What can hang from each mark:
fevipeg: muzi
givise: muzi
sube: muzi pade
lopi: muzi
minazan: muzi
kula: lopi tuzo
muzi: fevipeg givise minazan sube

Known rows, with every way that one mark hangs from another:
fevipeg{muzi{givise sube}}: [  2.5  12.3 -28.2  -8.8   8.5   3.1   8.0   7.0  -6.2 -27.9  -7.8 -13.6
   1.2   3.5 -25.7  14.7   5.9   3.3  15.8  -6.8  -4.6  12.5  38.0  13.0
 -66.2   0.3  19.4]
sube{muzi pade}: [-19.9   7.7 -13.7  29.9  -0.2  16.7  19.2   5.6  -0.7  -8.4 -15.0  -3.6
   6.2  -0.7   3.7   6.3  -4.4   1.8  18.2  -2.3  -7.8  18.8   2.7  -1.2
 -27.7 -15.2  12.6]
fevipeg{muzi{givise}}: [ -0.3   6.2 -13.0  -1.7   4.9  -7.8   1.8   4.4  -0.4 -23.4  -4.0 -11.6
  -3.9   3.5 -13.1   4.7   9.8   0.5  13.3  -5.1  -0.2  12.3  26.4  12.3
 -45.7  -2.4  21.2]
muzi{fevipeg givise minazan}: [ -0.2  29.7  -9.6  21.5  -2.0 -24.5  14.9   5.4 -10.6 -24.4 -26.6 -19.4
   7.0   4.7 -24.8  -6.6   4.1   9.4  22.7  -7.1   2.2  36.4  29.9   8.0
 -38.2   2.3   9.7]
minazan{muzi{sube}}: [ -0.4   4.0 -21.6  -0.9  -0.1  -0.2   7.1   0.1  -8.4 -15.4  -7.6  -8.3
   2.2   3.2 -13.8  13.2   0.8   4.8   6.0  -3.0  -3.5   9.9  26.0   9.7
 -37.3   9.0   5.6]
givise{muzi{fevipeg minazan sube}}: [  0.1  29.3 -19.2  14.8  -4.1 -15.9  20.7   5.6 -21.1 -29.1 -32.6 -24.0
  23.1   7.5 -23.6  12.3  -3.9  12.0  22.9   0.1   3.3  36.5  38.6  12.7
 -57.4   7.0  -8.9]
muzi{fevipeg}: [ -1.1   8.3  -4.7   8.7  -4.3 -12.6   5.8   2.2  -4.8  -6.9 -11.7  -7.4
   8.7   3.3  -6.8  -2.9  -1.8   6.1   7.7  -0.8   1.9  13.7   5.3   2.5
  -1.8   0.7  -4.4]
kula{lopi tuzo}: [ 11.9 -20.0  -9.2   6.3   2.9 -20.2 -18.2 -15.3  -5.2  10.0   9.9  11.6
  -3.8   3.4  14.6 -10.2  14.0   1.4 -16.4   5.1  -4.6   1.4  40.5  -2.1
  14.4   5.5   1.7]
muzi{givise minazan}: [  1.1  21.7  -4.5  11.6   1.9 -12.2  10.1   3.0  -5.5 -17.9 -15.0 -11.6
  -0.8   1.3 -17.4  -4.0   6.3   3.2  16.0  -6.1   1.1  21.5  24.0   6.2
 -35.3   1.3  13.8]
sube{muzi{fevipeg givise minazan} pade}: [-19.8  37.5 -22.3  50.6  -2.2  -8.3  34.0  10.7 -11.1 -32.3 -41.6 -22.9
  14.2   4.4 -20.6  -0.3   0.0  11.2  40.8  -9.4  -5.5  54.7  32.0   6.9
 -65.8 -13.9  22.5]
minazan{muzi}: [ -2.6  -2.2  -6.0   7.6  -3.8 -12.3   0.8  -2.4  -2.2 -10.9  -4.2  -6.7
  -2.5   3.6  -1.0   3.4   5.0   1.9   3.1  -2.1   1.0   9.4  14.6   8.8
 -16.7   7.4   7.5]
kula{lopi}: [  0.7  -5.9  -6.7   3.6  -0.8  -6.8  -6.1  -8.4  -4.6   2.0   6.4   6.4
  -0.1   1.0   8.3  -2.0  10.9   1.1 -13.3   3.7  -2.1   6.8  19.7  -1.4
   9.9   2.8   0.2]
lopi{muzi{fevipeg givise minazan sube}}: [  7.1  26.0 -17.1  29.5  -6.3  -3.6  23.8   4.9  -7.3 -45.7 -23.0 -18.1
  10.5   2.1 -34.7   0.9   5.7   8.3  23.3   1.6  -6.1  41.1  39.0   2.2
 -60.0   1.0  -1.1]
lopi{muzi{givise minazan sube{pade}}}: [  2.1  21.1 -21.9  26.5  -2.5  22.5  25.4   3.7  -1.5 -56.5 -15.1 -11.3
   8.0  -4.4 -28.1   3.2   5.6   3.1  29.4  -0.8 -11.0  39.8  33.7  -3.3
 -62.8  -9.1  13.9]
fevipeg{muzi{minazan sube{pade}}}: [  5.6  19.6 -34.5  13.8   0.6  11.8  22.8   7.6 -13.0 -37.6 -18.0 -13.9
  14.1  -0.5 -21.4  11.8  -8.5   8.6  31.6 -11.8  -5.1  35.2  30.5  11.8
 -51.1  -3.7  24.7]
muzi{givise sube}: [ -2.2  15.1 -19.5  -9.5   8.6   7.6   7.6   4.5  -4.6 -15.8  -7.5  -6.9
   1.0   0.4 -24.4   8.5   5.7   2.6   9.7  -3.7  -6.0   6.9  27.3   3.2
 -48.6  -0.4   7.2]
sube{muzi{givise minazan} pade}: [-19.1  29.5 -17.7  42.3   1.8   4.5  28.2   8.4  -6.3 -24.4 -30.0 -15.8
   5.3   0.9 -13.9   2.4   2.2   5.3  33.3  -8.4  -7.2  41.9  27.4   4.7
 -64.4 -14.4  26.2]
muzi{fevipeg givise minazan sube{pade}}: [ -5.0  39.1 -34.3  18.9   1.7   0.2  30.3   9.2 -15.0 -45.6 -33.4 -20.3
  18.9   1.2 -36.2   1.8  -1.5  13.5  40.0 -11.8  -6.7  50.6  40.6   6.2
 -63.0  -4.3  18.1]

Rows:
[ -7.0  31.4 -29.5  17.8  -3.9  -1.7  28.7   6.5 -20.8 -45.9 -36.2 -23.2
  28.9   4.7 -22.4  11.7  -5.1  13.5  36.5  -3.6  -0.4  49.7  38.2   9.8
 -62.0  -2.4   2.1] => givise{muzi{fevipeg minazan sube{pade}}}
[-12.1  23.8 -40.9  11.2   0.7  -2.9  22.1   5.2 -11.1 -51.3 -26.7 -21.2
  13.6   4.8 -30.4   8.4   6.4  11.3  34.5 -10.0  -7.1  43.5  46.8  11.5
 -71.5  -1.3  21.2] => minazan{muzi{fevipeg givise sube{pade}}}
[  5.7  19.4 -13.3  13.0   1.8 -16.6  10.2   5.4  -6.8 -28.9 -15.2 -18.0
  -1.4   3.8 -20.1   2.7   6.1   4.2  21.2  -9.2   2.3  27.9  34.8  15.9
 -53.9   1.1  25.7] => fevipeg{muzi{givise minazan}}
[ 12.5 -21.5  -5.9  21.4   0.1 -13.9 -15.8 -16.7   4.5 -19.2  13.0   8.4
  -9.6   2.1   5.4 -12.7  29.6  -2.7 -11.9  13.2  -8.9  11.6  55.0  -7.4
 -15.4  -0.5   2.1] => kula{lopi{muzi{givise}} tuzo}
[ -4.7  14.6 -38.5  -3.7   8.3  17.1  16.5   8.4  -5.5 -45.2 -11.4 -13.1
   7.3   0.0 -25.2  13.7   4.1   4.7  29.3 -10.1  -8.8  25.8  37.3  10.5
 -70.4  -8.9  28.8] => fevipeg{muzi{givise sube{pade}}}
[ -2.9  31.1 -29.1   9.8   5.8  13.2  24.6   6.9  -9.9 -38.9 -21.8 -12.9
  10.7  -2.1 -29.9   4.8   0.1   7.2  32.4 -11.1  -8.0  35.8  35.8   3.9
 -60.0  -4.9  21.9] => muzi{givise minazan sube{pade}}
[-13.4  35.2 -11.9  45.7  -2.2 -21.4  26.0   9.2 -11.9 -14.9 -37.9 -23.0
   8.0   7.6 -21.3   0.6   1.7  10.1  26.7  -6.1  -2.1  41.6  32.0  10.0
 -61.8  -5.0  11.9] => sube{muzi{fevipeg givise minazan}}
[ 20.2 -23.4 -16.6  15.7  -1.4   1.0  -9.7 -15.7  -2.2 -11.1  13.8  12.6
   0.4   0.9   3.2  -2.2  15.4   0.7 -16.6  14.1 -12.9   6.1  51.2  -8.7
  -7.3   3.8  -9.1] => kula{lopi{muzi{sube}} tuzo}
[ -3.5  22.8 -24.0  -0.8   4.4  -5.2  13.0   6.8  -9.8 -23.1 -19.4 -14.6
   9.7   4.2 -30.1   6.6   3.4   8.7  17.6  -4.9  -4.5  21.3  33.1   5.5
 -51.0   0.3   3.4] => muzi{fevipeg givise sube}
[ -7.9  15.5 -37.4  12.6  -4.1   0.7  21.4   3.0 -12.3 -38.6 -22.5 -15.1
  17.4   3.7 -19.3   8.7  -3.8  11.7  27.4  -7.7  -6.2  37.1  30.8   9.2
 -43.8   0.6  10.9] => minazan{muzi{fevipeg sube{pade}}}
[ 13.0  17.5 -12.5  31.9 -11.5  -1.0  22.0   2.9  -8.7 -34.7 -18.6 -13.0
  15.2   1.0 -24.6   2.3  -3.6   8.3  16.1   3.8  -5.1  34.2  24.2   0.1
 -32.4   3.1 -10.0] => lopi{muzi{fevipeg minazan sube}}
[ 16.6 -21.4  -6.6  31.5  -9.1 -24.1 -10.8 -16.1  -1.4 -14.1   5.8   6.5
   3.0   4.7   9.5 -14.3  17.7   3.7 -11.1  13.8  -6.5  19.1  43.6  -7.1
  10.2   2.0 -10.5] => kula{lopi{muzi{fevipeg}} tuzo}
[-18.4  21.6 -12.6  30.3   0.5 -12.7  17.6   7.9  -5.2  -9.6 -27.4 -17.0
   5.1   7.5 -14.7   3.4   5.5   6.4  18.9  -2.2  -3.8  25.5  24.0   6.1
 -53.5  -9.1   6.7] => sube{muzi{fevipeg givise}}
[ -5.7  23.7 -23.9   8.8   0.2  10.6  23.3   4.6 -15.8 -37.8 -24.5 -16.0
  20.8   1.1 -16.1  14.9  -3.8   7.4  29.0  -2.9  -2.7  36.5  33.7   7.5
 -60.1  -2.5   5.5] => givise{muzi{minazan sube{pade}}}
[  8.1  24.6 -28.6   5.2   5.7  -5.5  16.0   8.3 -12.6 -33.9 -18.7 -19.5
   4.0   3.5 -32.8  11.7   2.4   7.2  24.3 -10.2  -2.5  28.5  46.8  17.2
 -74.0   3.6  23.3] => fevipeg{muzi{givise minazan sube}}
[ 11.9 -12.8 -10.3  29.5  -4.0 -26.4  -9.2 -14.3   0.1 -26.9   1.2   1.1
  -1.0   5.8  -0.8 -15.4  27.0   3.6  -4.1  11.9  -7.8  25.7  60.1  -4.5
 -16.7   0.1  -1.1] => kula{lopi{muzi{fevipeg givise}} tuzo}
[ 13.4  16.8 -24.2   8.8   0.4  -1.9  15.1   6.7 -14.0 -21.4 -14.4 -14.3
   8.4   2.7 -21.9  12.5  -7.0   7.4  17.2  -8.4  -1.6  22.1  30.8  14.7
 -45.8   5.4  13.7] => fevipeg{muzi{minazan sube}}
[-20.7  16.6 -18.5  37.8  -4.4   4.7  24.8   7.5  -5.6 -14.6 -26.1 -11.2
  15.1   3.2  -3.2   3.3  -6.3   7.9  25.9  -3.8  -6.7  33.1   8.2   1.5
 -30.4 -14.9   8.7] => sube{muzi{fevipeg} pade}
[  1.4  28.5 -38.8   9.2   5.8   8.4  24.3   9.4 -11.7 -50.0 -22.2 -19.4
  10.3   0.5 -31.9  10.8   0.0   8.0  38.4 -14.2  -6.4  41.4  46.9  14.5
 -78.0  -5.4  34.0] => fevipeg{muzi{givise minazan sube{pade}}}
[ -3.7  13.0 -25.9  -1.5   4.9  -2.9   8.2   2.1  -7.0 -27.1 -11.6 -13.8
  -1.6   4.2 -24.8  12.0   9.9   4.6  12.9  -5.4  -5.1  17.2  41.6  12.0
 -65.2   7.1  14.4] => minazan{muzi{givise sube}}
[  3.8  27.9 -19.4   5.4   5.8  -0.2  16.0   6.1 -11.1 -21.3 -18.5 -13.2
   4.3   1.0 -31.0   5.6   1.8   6.2  18.1  -7.2  -3.8  22.3  36.0   6.9
 -55.3   3.7  11.3] => muzi{givise minazan sube}
[  2.3  35.5 -23.9  14.5   1.7 -12.9  21.8   8.3 -16.0 -29.0 -29.7 -21.2
  12.8   4.3 -37.2   2.7   0.2  12.3  26.4  -8.7  -2.6  35.9  41.0  10.0
 -58.1   4.1   7.3] => muzi{fevipeg givise minazan sube}
[-10.8  25.5 -34.5   4.7   4.6   8.6  21.9   7.3  -8.6 -40.4 -22.2 -14.2
  16.1   1.4 -28.9   4.8   1.5   9.3  31.5  -8.2  -8.2  34.9  32.0   2.9
 -54.6  -8.1  13.2] => muzi{fevipeg givise sube{pade}}
[  1.2  21.6 -25.6  12.1   0.6  15.5  23.3   5.4 -11.1 -26.5 -17.7  -7.3
  13.7  -3.1 -19.2   5.8  -8.9   7.7  25.4  -8.6  -6.2  29.6  20.8   2.0
 -32.6  -2.8  12.5] => muzi{minazan sube{pade}}
[-11.9  18.8 -29.4   2.7  -1.1   6.3  20.2   5.0 -14.5 -40.7 -24.9 -17.1
  26.1   4.7 -15.5  14.7  -2.6   9.5  28.4   0.2  -2.6  33.5  30.2   6.8
 -53.9  -4.9  -3.0] => givise{muzi{fevipeg sube{pade}}}
[ 25.6  -9.8 -16.6  29.7  -4.3  -7.1  -1.9 -14.5  -8.6 -15.5   2.6   6.7
   2.8   1.1  -3.7  -5.2  12.1   4.6  -8.0   9.9 -10.3  21.6  59.0  -4.9
 -16.0   7.4  -4.1] => kula{lopi{muzi{minazan sube}} tuzo}
[ -8.5  26.3  -7.9  50.1  -7.2 -18.5  24.8   7.6 -12.8  -2.5 -33.9 -17.4
  11.9   6.5 -10.4   1.3  -7.7  10.7  19.9  -3.6  -0.7  35.2  16.4   7.6
 -34.0  -1.8   2.7] => sube{muzi{fevipeg minazan}}
[ -8.3  14.6 -15.6  13.7  -3.1 -27.3   7.6   1.3  -6.5 -30.2 -20.1 -19.7
   1.8   8.2 -18.0  -0.4  12.7   7.4  18.3  -5.1   0.9  30.0  35.0  13.2
 -47.1   5.2  12.6] => minazan{muzi{fevipeg givise}}
[  2.3  13.6 -29.1  30.4  -2.5  15.5  20.0  -5.0  -5.8 -55.1  -8.1  -4.6
   7.8  -3.2 -19.6   1.8  17.1   4.2  16.0   2.6 -13.4  47.3  52.9  -4.7
 -51.9  -6.5  13.1] => kula{lopi{muzi{givise minazan sube{pade}}}}
